Known rows, with every way that one mark hangs from another
foni(suvi(figi(gofut) mema zatalo)): | -8 | -1 | -2 | -8 | -8 |  1 |  6 |  2 | 13 | -9 |  2 |  2 | -5 | -8 |  8 |  3 |  0 |  5 |
gofut(seduf): | -5 |  3 |  6 | -5 |  6 |  6 | -8 |  8 |  5 |  5 |  0 | -6 | -1 | -7 |  0 | -5 |  8 | -5 |
seduf(suvi(figi)): | -12 |   0 |   7 | -10 | -12 |   4 |   0 |   8 |   3 |  -6 |  -1 |  -2 | -12 |  -9 |   7 |   2 |  -1 |  -6 |
suvi(figi(gofut) mema zatalo): | -15 |   2 |  -1 |   1 |  -4 |   1 |   9 |   3 |  15 |   1 |   3 |   2 |  -3 |  -2 |   6 |   4 |  -4 |   6 |
foni(suvi(figi(gofut) zatalo)): | -7 | -1 | -3 | -4 | -7 |  1 |  8 |  2 | 10 | -8 | -3 |  8 | -7 | -9 |  4 |  5 | -1 | -3 |
figi(gofut): | -14 |   0 |   1 |   6 |  16 |   3 |  -8 |   6 |   8 |   5 |   4 |  -5 |   0 |   3 |   2 |   2 |   2 |  -2 |
mema(suvi): | -17 |  -1 |   2 |   8 |   9 |  -3 |  -2 |  11 |   4 |   5 |   2 |  -8 |  -6 |   3 |   1 |  -9 |   1 |  -8 |
figi(suvi): | -13 |   2 |   3 |   1 |  13 |   3 |  -5 |  10 |   3 |   9 |  -4 |  -1 |  -5 |   5 |  -2 | -11 |   4 |  -6 |
suvi(mema): | -16 |   3 |   8 |  -2 |   6 |   1 |  -7 |  10 |   9 |   6 |   5 |  -9 |  -6 |   0 |   7 |  -6 |   3 |   3 |
zatalo(suvi(figi mema)): | -14 |   9 |   5 | -20 |  -4 |   3 |   1 |  10 |   6 |   8 |   2 |  -1 | -10 |  -1 |   5 |   2 |   1 |  12 |
zatalo(suvi(mema)): | -12 |   9 |   4 | -14 |   9 |   3 |  -6 |  10 |   6 |  11 |   2 |  -5 |  -9 |   2 |   4 |  -3 |   4 |   8 |
foni(suvi(figi(gofut(seduf)) mema zatalo)): |   1 |   1 |  -3 | -16 |  -8 |   5 |   3 |   1 |  12 | -10 |   3 |   0 |   2 | -16 |   5 |   2 |   6 |   4 |
gofut(foni(suvi(mema zatalo)) seduf): |  12 |   4 |   0 | -23 |  -7 |  10 |  -2 |  -1 |  10 |  -9 |   1 |  -3 |   5 | -20 |   2 |  -9 |  15 |  -4 |
foni(suvi): |  -7 |   0 |   6 |  -6 |   2 |   1 |  -8 |   9 |   2 |  -4 |   0 |  -4 | -11 |  -6 |   4 |  -4 |   5 |  -6 |
seduf(suvi(figi(gofut) zatalo)): | -8 |  0 | -4 | -2 | -8 |  2 |  8 |  1 | 11 | -9 | -4 |  4 | -7 | -7 |  5 |  7 | -4 | -7 |
suvi(figi(gofut(zatalo))): | -10 |   1 |   2 |  -4 |  -2 |   1 |   3 |   4 |  10 |   5 |  -4 |   1 |   0 |  -6 |  -3 |   8 |  -3 |  -1 |
mema(suvi(figi(gofut) zatalo)): | -17 |  -2 |  -7 |  10 |   0 |  -3 |  13 |   4 |  12 |   1 |  -1 |   2 |  -4 |   1 |   1 |  -1 |  -5 |  -4 |
mema(suvi(figi(gofut))): | -18 |  -3 |  -2 |   7 |   5 |   0 |   3 |   7 |   6 |   3 |   7 |  -2 |   0 |   3 |   2 |   1 |  -2 |   0 |

Rows
| -8 |  1 |  1 | -8 |  2 |  9 | -3 |  4 |  7 |  3 |  6 | -1 |  6 | -8 |  1 |  5 |  5 |  1 |  suvi(figi(gofut(seduf)))
|  11 |   2 |   5 | -22 |  -1 |  13 |  -9 |   3 |   2 |  -6 |   4 |  -4 |   7 | -19 |   0 |  -6 |  15 |  -9 |  gofut(foni(suvi) seduf)
| -17 |  -1 |  -1 |   7 |  -9 |  -6 |  15 |   7 |  10 |   2 |  -5 |   3 | -12 |  -2 |   1 |  -6 |  -5 |  -7 |  mema(suvi(figi zatalo))
| -16 |   4 |   5 |  -3 | -12 |  -1 |  11 |   6 |  15 |   4 |  -3 |   1 | -11 |  -5 |   7 |  -2 |  -4 |   3 |  suvi(figi mema zatalo)
|  -1 |   1 |  -2 | -13 | -11 |   9 |   7 |  -3 |  14 | -11 |   4 |   1 |   6 | -12 |   8 |   5 |   1 |  -1 |  seduf(suvi(figi(gofut(foni)) mema zatalo))
| -11 |   0 |  -2 |  -6 |  -8 |   2 |   6 |   1 |  13 | -10 |   1 |  -1 |  -4 |  -8 |   9 |   5 |  -3 |   1 |  seduf(suvi(figi(gofut) mema zatalo))
|   5 |   0 |  -4 |  -6 |   4 |   6 |   3 |  -2 |  10 | -10 |   1 |   5 |   5 | -10 |   0 |   0 |   6 |  -9 |  figi(gofut(foni(suvi(zatalo))))
|  15 |   2 |  -1 | -24 |   1 |  12 | -12 |  -3 |  10 | -10 |   3 | -12 |  21 | -19 |  -3 |   0 |  14 |  -5 |  figi(gofut(foni seduf(suvi(mema)) zatalo))
|  13 |   3 |   6 | -32 | -21 |  12 |  -2 |   0 |   8 |  -9 |  -1 |  -7 |  10 | -26 |   0 |  -2 |  10 |  -4 |  gofut(foni seduf(suvi(figi mema)) zatalo)
|  13 |  11 |   0 | -35 | -12 |  12 |   3 |   1 |   4 |   7 |  -7 |   3 |   6 | -19 | -10 |   1 |   9 |  -2 |  gofut(foni seduf zatalo(suvi(figi)))
|  11 |  11 |   1 | -39 | -13 |  12 |   1 |   2 |   8 |   7 |  -3 |  -2 |   8 | -19 |  -6 |  -1 |  10 |   6 |  gofut(foni seduf zatalo(suvi(figi mema)))
| -13 |   4 |  -2 |   1 |   8 |  -1 |   3 |   7 |  11 |   7 |  -6 |  -1 |  -6 |   4 |   2 | -13 |   2 |  -2 |  figi(suvi(mema zatalo))
|   4 |   0 |   0 | -24 |  -9 |   5 |  -5 |   2 |   9 |  -7 |   2 |  -6 |   8 | -19 |   0 |   3 |   9 |   5 |  foni(suvi(figi(gofut(seduf zatalo)) mema))
| -5 |  1 | -2 | -7 | 18 | 12 | -7 |  3 |  8 |  5 |  9 | -3 | 16 |  4 |  1 | -7 |  9 |  3 |  figi(gofut(foni) suvi(mema))
|  -2 |   7 |  -2 | -18 |   3 |  13 |   2 |   2 |   6 |   6 |   6 |   7 |   4 |  -3 |  -1 |   8 |   4 |   5 |  zatalo(suvi(figi(gofut(foni))))
|   6 |   1 |  -1 | -16 |   4 |   6 | -13 |   1 |  10 |  -8 |   0 | -14 |  11 | -14 |  -1 |   0 |  10 |  -2 |  figi(gofut(seduf(suvi(mema)) zatalo))
|  13 |   2 |  -5 | -18 |   1 |  11 |  -3 |  -3 |  12 | -11 |   6 |  -4 |  15 | -17 |   2 |  -3 |  13 |  -1 |  figi(gofut(foni(suvi(mema zatalo)) seduf))
|   2 |   1 |  -5 |  -9 |   3 |   6 |  -5 |  -1 |  13 | -10 |   1 |  -7 |   5 | -11 |   5 |  -1 |   9 |  -3 |  figi(gofut(seduf(suvi(mema zatalo))))
|  18 |   2 |   3 | -26 |  -7 |   9 |  -7 |   1 |   4 |  -6 |  -4 |  -4 |   9 | -23 |  -8 |  -6 |  14 | -13 |  gofut(foni(suvi) seduf zatalo)
|  15 |  11 |   0 | -30 |   2 |  11 |  -5 |   1 |   4 |   7 |  -8 |  -1 |   8 | -15 | -12 |  -3 |  13 |  -6 |  gofut(foni seduf zatalo(suvi))
|  -1 |   0 |  -1 | -12 |   9 |   9 | -16 |   3 |   7 |  -8 |   9 | -13 |   8 |  -9 |   7 |   0 |  11 |   0 |  figi(gofut(seduf(suvi(mema))))
|   6 |   2 |  -5 | -11 |  18 |  16 |  -9 |   0 |   4 |   4 |   5 |   0 |  21 |  -4 |  -5 |  -8 |  14 |  -6 |  figi(gofut(foni seduf) suvi)
